In the rows, zero is written as 128.
Known rows, with every step that occurs:
gozu > gisiru > vugit > taperi > tafez: [115 139 143 134 134 100 137 143 101  57 137 173  95 105  97 131 164 148
 124 123 127 115 141 127 156]
zuki > tafez > taperi > gozu > gisiru: [117 139 126 137 138 138 120 135 130 183 115 108 192 117 132 141 144 110
  81 113 173 131 132 129 188]
taperi > gozu: [117 131 133 118 129 137 122 132 138 189 139  95  94 121 132 114 160 126
 160 160 131 127 137 127 145]
tafez > taperi > gozu > gisiru > vugit: [122 119 112 151 140 115 133  98 135 137 108 145 170 112 154 120 135 123
  85  84 131 148 133 136 115]
taperi > tafez > gozu > gisiru > vugit: [133 127 115 123 132 120 126 104 127  96 111 160 168 127 142 116 136 124
  97  86 106 147 118 134 101]
zuki > vugit: [113  99 143 149 120 141 132 146 148 102 142  88 107 158 111 134 142 161
 174 152 134 136 104 129   4]
gisiru > vugit > gozu: [121  80 117 123 127 105 137 118 150 118 138 142  75 129 131  98 161 135
 143 140 183 129 156 139 139]
taperi > tafez: [120 157 150 115 132 144 111 155 129  52 146 136  44 118  82 129 177 139
 150 155 122 117 126 129 147]
taperi > tafez > zuki > vugit: [130 161 157 174 103 160 130 153 131  72 142 109  99 142 113 155 104 156
 194 150 129 133 107 123  50]
taperi > gozu > gisiru > vugit > tafez > zuki: [149 164 126 165 102 125 118 122 125 112 129 138 114 118 136 131  75  95
 158 142  96 129 139 125 149]
tafez > taperi > gozu: [124 150 144 115 140 150 137 123 146 189 130  96  89 116 152 135 124 129
 134 157 144 116 137 129 145]
taperi > gozu > gisiru: [110 139 123 137 133 130 112 139 124 175 119 110 217 116 120 117 147 117
 101 131 158 147 133 128 173]
tafez > taperi > gozu > gisiru: [115 153 132 135 141 137 123 133 130 174 113 109 213 114 134 133 122 118
  83 126 166 139 132 129 169]
gozu > gisiru > vugit > tafez > zuki > taperi: [159 121 115 165 110 145 134 130 124 102 137 122  68 143 128 150  57 139
 173 114 105 125 123 120 105]
gisiru > vugit: [123  92 110 136 130 117 136 102 148  80 122 137  58 138 132 105 164 129
 133 116 100 145 124 137  34]
tafez > gozu > gisiru > vugit > taperi: [118  91 119 120 126  82 168 115 108 117 114 153 143 136 138 116 133 139
 113 127 119 131 133 127  63]
zuki > taperi > gozu > gisiru > vugit: [125 101 104 157 135 117 129 102 127 143 117 141 162 119 148 116 138 134
 106  73 126 151 132 131 114]
gozu > gisiru > vugit: [120 101 104 149 132 109 128 106 136  88 110 145 153 129 130 107 156 122
  94  89 122 158 125 136  71]
taperi > gozu > gisiru > vugit > tafez: [128 102 121 138 132  94 104 116 126 126 141 149 138 111 121 110 128 105
 121 123  93 112 147 133 170]
zuki > taperi > tafez: [134 141 142 125 133 156 119 157 122  64 155 132  20 127  88 147 144 164
 171 130 124 108 122 123 148]
tafez > zuki > vugit > taperi > gozu: [117 129 145 149 115 121 152 139 113 197 140 105 125 123 143 137 120 149
 181 165 140 118 141 119 119]
zuki > taperi > gozu > gisiru > vugit > tafez: [135  91 118 145 133  98 107 118 123 132 145 148 129 117 124 119 113 118
 129 110  94 109 146 130 171]

Rows:
[158 122 124 152 107 155 134 142 129 102 146 104  21 152 118 150  62 142
 198 146 104 116 122 118  94] | vugit > tafez > zuki > taperi
[110 116 120 130 129 119 119 147 133 133 122 124 201 128 105 110 149 121
  96 139 205 143 142 135 173] | vugit > gozu > gisiru
[133 137 128  91 127 127 111 133 126 135 122 126 215 142 121 120 105 105
 103 142 117 130 113 128 138] | vugit > tafez > gozu > gisiru
[135 127 138 124 146 121 133 112 150  93 123 135  96 123 137 140  89 118
  88 135 117 107 134 136 116] | gozu > gisiru > vugit > tafez > taperi
[131 114 125 128 130 151 131 134 131 201 146  90  72 129 139 132 128 151
 179 136 132 120 133 121 146] | zuki > taperi > gozu
[119 110 106 153 135 112 126 102 130 139 113 144 171 115 144 108 153 122
  98  85 124 152 134 134 117] | taperi > gozu > gisiru > vugit
[128 142 124  93 126 141 121 132 130 136 111 118 212 149 126 120 118 114
  97 137 132 148 105 128 104] | tafez > gozu > gisiru
[120  79 115 124 123  81 164 119 107 123 117 152 123 142 135 123 156 131
 112 117 125 123 134 128  81] | zuki > tafez > gozu > gisiru > vugit > taperi
[126 156 137  93 129 129 128 142 110 120 118 142 210 131 117 131 120 125
  99 134 135 131 114 125 150] | vugit > taperi > tafez > gozu > gisiru
[129 163 135  94 130 143 113 141 121 114 117 135 208 133 116 127 125 120
  99 127 131 137 108 127 149] | taperi > tafez > gozu > gisiru
[128 147 119 157 123 144 120 139 116 179 121 107 203 121 130 137 103 127
 122 112 156 146 129 121 173] | tafez > zuki > taperi > gozu > gisiru
[130 111 135 113 136 151 143 131 161 108 122  97   4 151 127 158 158 114
 109 142 154 105 120 134  90] | zuki > tafez > taperi
[155 153 145  61 126 166 129 135 126 109 142 129  66 150 132 142 105 148
 171 144  93 109 101 121 115] | zuki > taperi > tafez > gozu
[143 147 146  62 126 130 145 125 117 102 133 155  87 139 139 130 121 140
 152 150  89 108 114 124 110] | gisiru > vugit > taperi > tafez > gozu
[113 142 153 116 130 114 136 159 108  59 148 149  48 116  82 132 169 151
 152 165 128 103 138 125 148] | vugit > taperi > tafez
[126 131 136 118 137 151 132 127 145 199 132  92  61 122 149 147 156 117
 132 141 153 105 138 128 171] | zuki > tafez > taperi > gozu
[149 156 124 164 101 127 119 124 128  81 127 139 102 128 126 130  76  95
 154 146  92 132 133 127 115] | gozu > gisiru > vugit > tafez > zuki
[118 150 133 134 141 130 115 133 129 177 120 116 214 109 130 133 113 112
  83 130 158 127 138 129 197] | vugit > tafez > taperi > gozu > gisiru
[139 115 111 126 133 124 129 105 124 100 116 160 156 129 146 125 122 137
 105  74 106 144 115 130 101] | zuki > taperi > tafez > gozu > gisiru > vugit
[154 117 130  62 123 124 122 107 139 126 137 138  93 153 148 114 100 110
 153 155  60 108 114 129  92] | gisiru > vugit > tafez > gozu
[137 156 132  98 130 148 119 141 117 121 122 133 198 137 120 136 109 132
 109 116 132 135 107 124 151] | zuki > taperi > tafez > gozu > gisiru
[132 145 121 156 123 136 114 140 113 181 129 113 201 117 127 138  94 123
 126 116 147 133 134 121 196] | vugit > tafez > zuki > taperi > gozu > gisiru
[110 116 135 119 126 111 148 134 116 197 139 108  99 120 133 118 154 137
 161 171 136 115 148 122 143] | vugit > taperi > gozu
[123 105 108 153 138 116 129 100 134 144 110 141 150 116 153 127 158 115
  85  71 138 141 135 134 136] | zuki > tafez > taperi > gozu > gisiru > vugit
